Each row was made from one small tree. The marks that hang from a mark follow it in brackets, in the order of their numbers. Every link used is in the known rows. Write each row's tree.
In the rows, 128 means zero.
Known rows
q_78(q_805): 150; 135; 115; 101; 125; 137; 127; 143; 121; 115; 127; 103; 138; 152; 134; 124; 120; 136; 131; 83; 131; 119; 129; 148
q_805(q_298): 157; 119; 122; 134; 119; 110; 144; 146; 123; 115; 129; 148; 121; 153; 117; 132; 119; 140; 122; 109; 102; 124; 122; 115
q_52(q_416(q_298(q_924))): 105; 132; 141; 148; 116; 130; 116; 108; 129; 137; 131; 106; 147; 101; 139; 124; 139; 137; 142; 149; 139; 125; 113; 132
q_416(q_52(q_713(q_952)) q_298): 96; 126; 139; 135; 146; 114; 112; 173; 122; 125; 131; 109; 93; 145; 135; 137; 140; 82; 142; 165; 135; 117; 111; 148
q_52(q_416(q_298) q_713(q_952)): 105; 121; 143; 138; 153; 101; 119; 136; 132; 135; 134; 135; 118; 143; 127; 130; 127; 89; 134; 172; 124; 100; 132; 158
q_52(q_416 q_713): 125; 117; 146; 149; 133; 112; 124; 132; 128; 141; 128; 143; 142; 150; 131; 126; 122; 140; 128; 199; 131; 96; 131; 145
q_78(q_713(q_52) q_805): 175; 126; 118; 92; 135; 150; 136; 122; 118; 138; 125; 95; 168; 139; 124; 127; 128; 144; 113; 49; 149; 144; 142; 139
q_78(q_713): 175; 124; 114; 144; 129; 131; 139; 125; 123; 125; 122; 119; 142; 130; 115; 123; 130; 136; 135; 96; 130; 129; 127; 123
q_952(q_713(q_52(q_416))): 163; 129; 135; 143; 130; 132; 146; 116; 117; 165; 131; 193; 161; 125; 137; 121; 129; 119; 106; 125; 153; 112; 147; 139
q_416(q_298(q_924)): 120; 136; 131; 142; 116; 135; 115; 118; 122; 133; 129; 89; 132; 96; 135; 125; 146; 121; 150; 116; 139; 144; 111; 126
q_952(q_713(q_52)): 177; 133; 123; 140; 129; 136; 148; 128; 109; 162; 130; 175; 145; 125; 133; 121; 137; 106; 115; 85; 151; 134; 141; 132
q_347(q_78(q_805(q_298))): 123; 126; 115; 103; 129; 128; 132; 136; 126; 99; 133; 131; 108; 168; 97; 135; 93; 144; 114; 88; 103; 111; 130; 117
q_952(q_713): 168; 132; 113; 149; 122; 130; 134; 139; 109; 139; 128; 172; 122; 119; 124; 116; 133; 107; 129; 104; 139; 116; 134; 130
q_416(q_52(q_713(q_952)) q_298(q_924)): 69; 136; 150; 135; 131; 128; 101; 162; 130; 125; 128; 83; 92; 129; 139; 139; 146; 94; 152; 186; 149; 134; 99; 137
q_347(q_78(q_713)): 149; 131; 113; 154; 138; 136; 137; 109; 128; 114; 125; 120; 127; 135; 101; 128; 115; 129; 135; 120; 123; 120; 130; 111
q_416(q_52 q_298(q_924)): 100; 140; 139; 143; 112; 144; 110; 143; 119; 125; 128; 72; 126; 102; 147; 129; 153; 127; 153; 140; 151; 140; 93; 122
q_78(q_713 q_805(q_298(q_924(q_212)))): 125; 127; 112; 91; 106; 135; 109; 110; 142; 102; 121; 128; 118; 103; 122; 124; 124; 184; 123; 74; 115; 137; 132; 121
q_347(q_78(q_713(q_52 q_952))): 140; 139; 120; 140; 159; 135; 162; 116; 139; 125; 126; 129; 123; 157; 110; 139; 113; 96; 118; 98; 125; 140; 141; 118
q_298(q_924): 127; 143; 130; 146; 110; 140; 126; 129; 128; 127; 122; 99; 134; 124; 140; 127; 136; 138; 144; 140; 138; 143; 113; 123
q_416(q_52(q_713)): 118; 125; 141; 145; 126; 122; 116; 170; 120; 130; 125; 118; 118; 157; 140; 133; 135; 131; 137; 184; 142; 113; 113; 135
q_805(q_78(q_713) q_298(q_924)): 126; 112; 120; 129; 102; 133; 120; 125; 125; 118; 124; 135; 115; 79; 109; 123; 133; 157; 135; 159; 100; 149; 126; 78
q_713(q_52(q_416) q_952): 135; 139; 139; 132; 148; 120; 166; 130; 141; 140; 129; 146; 148; 171; 151; 134; 121; 109; 109; 149; 132; 126; 138; 145
q_52(q_416): 146; 131; 132; 147; 126; 116; 140; 127; 131; 128; 127; 138; 149; 147; 138; 122; 123; 140; 128; 164; 126; 106; 126; 137

Which tree is each row?
132; 131; 139; 130; 151; 113; 149; 123; 134; 145; 135; 140; 149; 146; 146; 133; 131; 90; 116; 113; 131; 125; 135; 149	q_713(q_52(q_416(q_298)) q_952)
167; 116; 117; 129; 128; 135; 140; 120; 117; 149; 126; 141; 156; 97; 130; 121; 140; 130; 128; 131; 123; 149; 151; 106	q_805(q_78(q_713(q_52)))
74; 129; 151; 142; 137; 116; 108; 125; 138; 136; 130; 116; 115; 123; 134; 133; 133; 98; 140; 199; 136; 121; 118; 147	q_52(q_416(q_298(q_924)) q_713(q_952))
106; 127; 142; 144; 148; 104; 134; 147; 140; 127; 127; 151; 118; 174; 133; 133; 116; 105; 127; 206; 123; 100; 131; 154	q_52(q_416 q_713(q_952))
113; 117; 143; 140; 131; 117; 102; 162; 111; 137; 133; 99; 120; 128; 134; 132; 145; 114; 146; 154; 145; 114; 110; 140	q_416(q_52(q_713) q_298)
96; 137; 134; 143; 111; 117; 109; 84; 144; 134; 130; 138; 137; 79; 161; 117; 144; 146; 147; 152; 133; 119; 125; 141	q_52(q_416(q_298(q_924(q_212))))
104; 136; 145; 136; 116; 123; 121; 75; 143; 155; 132; 143; 160; 87; 172; 122; 148; 145; 131; 134; 144; 138; 135; 141	q_713(q_52(q_416(q_298(q_924(q_212)))))
136; 132; 108; 113; 140; 151; 121; 116; 126; 106; 126; 100; 127; 140; 98; 128; 107; 137; 130; 86; 131; 118; 136; 126	q_347(q_78(q_713 q_805))
166; 112; 109; 91; 125; 132; 127; 145; 123; 105; 125; 115; 130; 138; 96; 130; 115; 163; 112; 53; 112; 125; 132; 123	q_78(q_713 q_805(q_298))
99; 141; 149; 133; 137; 129; 140; 109; 140; 147; 130; 116; 147; 125; 148; 135; 136; 99; 125; 141; 144; 144; 124; 141	q_713(q_52(q_416(q_298(q_924))) q_952)
156; 124; 135; 138; 135; 128; 133; 107; 109; 172; 138; 177; 161; 99; 132; 117; 139; 105; 112; 97; 155; 115; 145; 141	q_952(q_713(q_52(q_416(q_298))))
116; 116; 112; 128; 97; 120; 114; 103; 138; 114; 123; 174; 103; 59; 131; 114; 137; 169; 136; 162; 91; 141; 140; 88	q_805(q_78(q_713) q_298(q_924(q_212)))
167; 103; 121; 121; 122; 123; 145; 126; 117; 143; 130; 169; 139; 102; 111; 128; 131; 144; 110; 122; 105; 145; 150; 90	q_805(q_78(q_713(q_52)) q_298)
88; 121; 156; 148; 123; 123; 97; 112; 126; 147; 131; 109; 138; 104; 131; 126; 138; 131; 143; 194; 148; 116; 117; 140	q_52(q_416(q_298(q_924)) q_713)
136; 142; 114; 98; 160; 149; 147; 122; 137; 117; 127; 107; 127; 167; 109; 139; 104; 105; 111; 72; 134; 135; 146; 135	q_347(q_78(q_713(q_52 q_952) q_805))
162; 122; 117; 76; 146; 130; 153; 148; 133; 117; 126; 127; 128; 159; 107; 138; 113; 127; 93; 44; 117; 146; 142; 130	q_78(q_713(q_52 q_952) q_805(q_298))
93; 135; 126; 106; 116; 144; 118; 128; 132; 99; 129; 105; 104; 147; 106; 137; 99; 156; 125; 115; 116; 132; 117; 107	q_347(q_78(q_805(q_298(q_924))))
120; 131; 125; 93; 106; 141; 120; 141; 127; 108; 126; 104; 121; 140; 122; 132; 117; 162; 121; 92; 122; 142; 117; 121	q_78(q_805(q_298(q_924)))
110; 137; 123; 142; 110; 124; 106; 91; 134; 132; 129; 127; 120; 82; 157; 116; 148; 133; 153; 107; 130; 140; 121; 132	q_416(q_298(q_924(q_212)))
98; 123; 119; 127; 91; 112; 114; 114; 137; 116; 127; 178; 96; 79; 151; 117; 134; 161; 138; 181; 88; 138; 138; 96	q_805(q_78 q_298(q_924(q_212)))
111; 120; 115; 123; 118; 128; 129; 142; 136; 106; 124; 143; 90; 99; 111; 128; 129; 125; 129; 168; 93; 151; 129; 87	q_805(q_78(q_713(q_952)) q_298(q_924))
106; 134; 139; 138; 141; 116; 127; 181; 131; 117; 124; 118; 94; 178; 141; 139; 129; 99; 134; 191; 134; 115; 113; 144	q_416(q_52(q_713(q_952)))
138; 119; 109; 101; 134; 136; 128; 127; 126; 97; 129; 125; 115; 148; 81; 134; 96; 155; 111; 73; 106; 117; 134; 108	q_347(q_78(q_713 q_805(q_298)))
160; 134; 114; 88; 152; 146; 149; 133; 132; 125; 124; 105; 144; 162; 125; 133; 122; 112; 111; 55; 140; 145; 142; 146	q_78(q_713(q_52 q_952) q_805)
